Each row comes from the steps of one path. Every step used is in the known rows, and no mark comes twice. Write the path behind each row, first mark first.
Known rows:
bipu, lokimo, retid, ligoli:  28.6  21.1 -12.2 -12.3 -23.2 -19.6  16.3 -12.3   5.6 -34.3   3.7  13.1  30.1  11.6  -3.5 -45.2  -5.5  -0.3  10.1  22.9  14.1
ligoli, botesa: -28.5   2.5   0.3  17.1 -22.7   3.1   6.7  -0.8   5.3 -10.8 -19.4 -21.7  -8.6 -11.9   1.1 -33.7   9.6  10.1  37.9 -11.7  18.9
gufi, lokimo:   3.5   1.0   2.6 -35.4 -33.7 -23.9 -13.5   2.7 -11.0 -11.2 -18.2  20.8  -3.7   2.2  -9.2 -25.7   2.1 -31.5   9.1  -7.1  -2.9
lokimo, retid:  -3.7  16.4 -20.8   1.7  11.0  -6.3   3.3 -12.7   6.4 -21.1  51.4  -6.5  20.0  17.1   3.7 -23.4  -6.2  21.3   8.8  24.0   4.4
ligoli, retid:  -3.4   3.1   8.0  12.3  -9.2  -6.0  15.8   2.4   1.3 -14.9 -30.3 -21.7  -3.3  10.0   0.0 -35.7  -0.8  29.6  10.2  -6.7 -10.9
ligoli, bipu, lokimo:  29.2  14.9  11.2   0.9 -49.3   2.5  23.7  -2.9  -9.6 -17.3 -25.1  -9.6 -23.8  11.5 -19.0 -37.7   5.3 -20.4  -0.2  37.0  33.7
botesa, lokimo, gufi:   2.2   4.3 -30.5 -16.3   4.1 -12.9 -37.6 -10.0   6.3 -39.0  29.8  -0.5  -0.2  23.7   0.4 -30.5  -6.9  -6.4  16.9   0.1  -2.2
retid, vusipo:  28.9  23.0   1.9  12.4   4.1  -0.2  -0.6   2.7   8.7  -7.3  -1.1   2.2  -2.1   8.5 -15.5 -15.3  12.7  26.4 -12.5   6.5 -17.9
retid, ligoli, gufi, lokimo:  32.9   2.9  17.2  17.5 -33.4 -34.1   9.9   3.9  12.4 -22.8 -30.1   6.4  -6.7  -5.2 -20.1 -30.2  12.1 -21.5  15.4   9.7  -6.6
bipu, ligoli: -28.1  17.4   9.0  -0.7  -4.1 -10.4  14.4 -12.2  -6.0   1.6 -17.5   5.2  12.7  12.9  17.5   1.8  -6.4  -4.2 -10.0  16.5  -0.6
ligoli, botesa, lokimo: -25.0   3.3 -10.4  -8.8 -24.4  -9.9 -13.6  11.4  -6.3 -36.3  -2.2 -18.1  -0.3  -8.1  -8.8 -62.2   7.3   5.1  41.7  -7.8   2.3
bipu, ligoli, gufi, lokimo, retid: -23.8  25.3   8.8   0.9 -35.1 -18.1  14.9  -9.7  -8.5 -17.7  -7.9  -1.1  -2.1  11.7   2.6 -39.9   4.8  -8.1  19.3  36.6  13.6
retid, ligoli, botesa, lokimo:   5.7   6.0  -1.7  10.4 -16.5 -37.5   0.3   3.6  13.6 -42.5 -14.9  -4.5  20.0  -2.0 -10.6 -50.6   3.9  -3.5  24.2  -5.2 -17.2
ligoli, retid, vusipo:  19.0  21.3   9.6  22.5  -6.1  -7.2  15.9   4.7   8.4 -20.0 -31.2 -19.9  -4.9  16.4 -12.5 -48.2   9.0  50.5  -0.3  -1.5 -25.3
retid, ligoli:  26.3   4.4   6.0  17.2   3.2 -29.0  11.4  -5.2  18.3 -13.2 -12.5   9.7  20.1   4.5  -3.7  -0.8  -1.9  -7.0  -8.9   1.6 -18.7
botesa, lokimo, bipu, ligoli:  -9.3  21.7 -24.8 -24.9   2.5 -28.4 -46.4   0.4  -8.0 -48.2   0.5   2.8  18.2  29.8  -6.4 -26.3 -11.9 -25.9  -8.5  13.1  -2.2
gufi, lokimo, bipu, ligoli, retid: -11.5  23.4  -5.7 -21.6 -33.8 -39.0 -25.7 -11.4  -3.0 -34.1 -55.0   9.0   2.6  32.1  -3.9 -35.0  -6.8 -37.1   1.3  -1.8  10.4
gufi, lokimo, bipu:   8.2  10.6 -15.6 -27.5 -25.8 -28.8 -43.4  -4.4   0.1 -28.5 -28.0  16.1  -4.2  18.5 -14.5 -17.6  -2.3 -49.3   2.7  -9.9  17.1
lokimo, retid, ligoli:  17.7  19.6 -15.2  16.1  13.7 -29.7  12.6 -16.5  20.8 -31.9  40.8   0.9  36.9  20.6   0.7 -24.8  -8.4  15.7   1.6  25.1 -10.5
bipu, ligoli, botesa, lokimo: -48.7  20.2   1.4  -7.1 -24.3 -18.1   3.4  -3.6 -11.4 -26.8 -19.8  -8.9  13.3   6.5  10.5 -47.8  -0.5  -0.5  23.8  10.3   0.6
ligoli, bipu, lokimo, retid:  26.9  25.5  -2.0   2.0 -42.3  -1.2  26.4 -11.2  -5.3 -31.1   7.6 -14.0 -10.2  22.5 -16.8 -53.6   1.6  -6.7   5.5  52.2  36.3

Which path is each row?
 31.3  19.8  -6.3   2.5 -33.0 -13.0  20.7  -7.3   6.3 -36.0   0.8   2.1  14.8   5.2 -10.5 -53.5   2.2   3.8  21.4  31.3  23.2
bipu, lokimo, retid, ligoli, gufi
-24.1  22.6 -10.1 -18.8 -40.5 -33.5 -30.5 -12.8  -1.2 -31.5 -48.5   8.7  -0.3  20.5  -3.0 -33.8  -1.5 -47.0  16.9  -5.0  26.0
gufi, lokimo, bipu, ligoli, botesa
 19.9  15.0 -19.5  -5.4  -1.1 -34.2 -11.0   6.3   2.6 -59.6  50.2  -5.5  24.7  14.5 -18.1 -63.4  -1.2  11.0  17.3  32.8 -20.0
botesa, lokimo, retid, ligoli, gufi
 25.5  22.3  -5.3 -12.7 -34.1 -48.2   6.3 -13.3   6.8 -42.2  13.1  11.5  13.4  25.9 -16.3 -54.0  -1.0 -24.7   6.8  30.4  -2.9
gufi, lokimo, retid, ligoli, bipu
 35.9   9.8   5.1  23.1 -28.7 -36.9  -9.1  -0.7  20.0 -34.2 -35.6   3.4  -7.0   6.5 -23.4 -25.5   9.2 -33.4  11.4   7.7   6.4
retid, ligoli, gufi, lokimo, bipu
-11.4  23.2 -20.8 -18.4  -2.5 -31.8 -37.9   1.8  -8.1 -55.7 -15.0  -7.7  16.5  34.9  -6.7 -44.5 -12.0 -10.6  -3.3  10.2  -7.8
botesa, lokimo, bipu, ligoli, retid
-16.1  26.5 -15.3   9.6   6.3 -14.5 -25.9 -18.4   8.4 -19.8 -25.7  -1.3   8.5  30.6   6.4  11.1 -11.4 -25.5 -15.4  10.6  23.5
lokimo, bipu, ligoli
 49.4  18.4   4.9  28.4 -32.2 -24.0  22.6 -24.2  24.3 -32.2 -26.8  -1.3  -6.1  26.9 -11.3 -27.9   0.2 -24.0  -1.5  28.0  20.6
retid, ligoli, bipu, lokimo, gufi
-34.6  28.3 -15.1  21.0  -8.1 -11.9 -21.1 -19.0  11.9 -26.0 -38.3 -15.0   2.8  23.5   7.2 -10.0  -4.4 -19.3   8.9   3.3  35.9
lokimo, bipu, ligoli, botesa
 28.9  17.9  -2.7  14.0 -44.4   6.8  14.1 -23.6   6.8 -22.4 -17.0 -13.3 -32.2  27.3  -9.3 -34.3   2.1 -20.8   9.7  33.4  48.8
ligoli, bipu, lokimo, gufi
 29.0  26.5  -9.0  28.8  -0.1 -29.7  25.5 -19.5  21.1 -39.1  38.7 -10.9  21.0  30.9  -9.4 -35.4  -4.7   8.6  -3.4  46.7  -0.7
lokimo, retid, ligoli, bipu
-35.8  40.1  -8.8  -0.2 -16.1 -21.4   5.9  -8.3  -3.8 -41.7   5.5 -11.2  22.3  19.1   4.6 -66.9   2.5  24.1  21.9  26.0  -5.6
bipu, ligoli, botesa, lokimo, retid, vusipo
 11.6   6.5  -1.1   7.7 -39.9 -10.0 -25.6   6.6   1.6 -25.8 -28.2  -8.2 -34.2   2.4 -24.7 -30.2  14.5 -31.6  25.8   7.9  30.9
ligoli, gufi, lokimo, bipu
 14.1   8.6 -16.3  -7.7 -28.1   8.9  -6.6 -24.2   9.2 -14.6 -19.8   7.5 -10.3  15.0   7.6 -21.6  -3.8 -13.4  21.3  -2.0  41.1
bipu, lokimo, gufi
 20.8  18.5  -9.0  34.1   2.2 -21.5  19.1 -11.0  22.3 -33.8  36.7 -12.8  16.5  11.9  -8.3 -35.0   2.7  20.2  16.5  34.8   1.1
lokimo, retid, ligoli, gufi
-21.4  10.7 -24.2  -1.9 -18.5 -14.0 -38.1   5.4   2.5 -49.8 -10.0 -21.9  -1.1   4.9 -12.8 -55.4   3.9  -8.6  36.5  -9.4  17.9
ligoli, botesa, lokimo, bipu
  2.8  18.2 -10.2 -14.4 -34.8 -45.6   0.1 -11.7   9.3 -42.0   4.7  11.0  21.3  12.0  -7.5 -62.7   1.3 -14.2  29.9   6.6  -1.6
gufi, lokimo, retid, ligoli, botesa
 17.0  16.6 -25.3 -20.2   8.6 -41.3 -15.6   1.5   2.8 -57.8  53.6   5.8  40.4  20.6 -11.3 -54.2  -9.0   6.0   5.2  25.1 -29.1
botesa, lokimo, retid, ligoli
 49.8  15.2  15.6  18.5 -35.6 -26.8  31.2  -7.4  10.7 -27.5 -33.0   2.4   1.5  14.2 -19.1 -31.1   2.1 -23.7  -9.4  31.3   8.2
retid, ligoli, bipu, lokimo
 -7.0  20.7 -19.3 -10.1  -6.5 -21.9 -41.0   5.0  -7.2 -49.9  -2.7  -7.0   2.8  22.8 -13.0 -34.5  -2.9 -22.2   3.5  20.9   7.1
botesa, lokimo, bipu, ligoli, gufi
-13.1  25.0 -22.0  -1.0 -15.9 -14.6 -11.8   4.4   1.5 -53.4  29.4 -21.8  12.0   6.3 -14.0 -84.3   9.9  32.6  41.1  10.2  -4.6
ligoli, botesa, lokimo, retid, vusipo
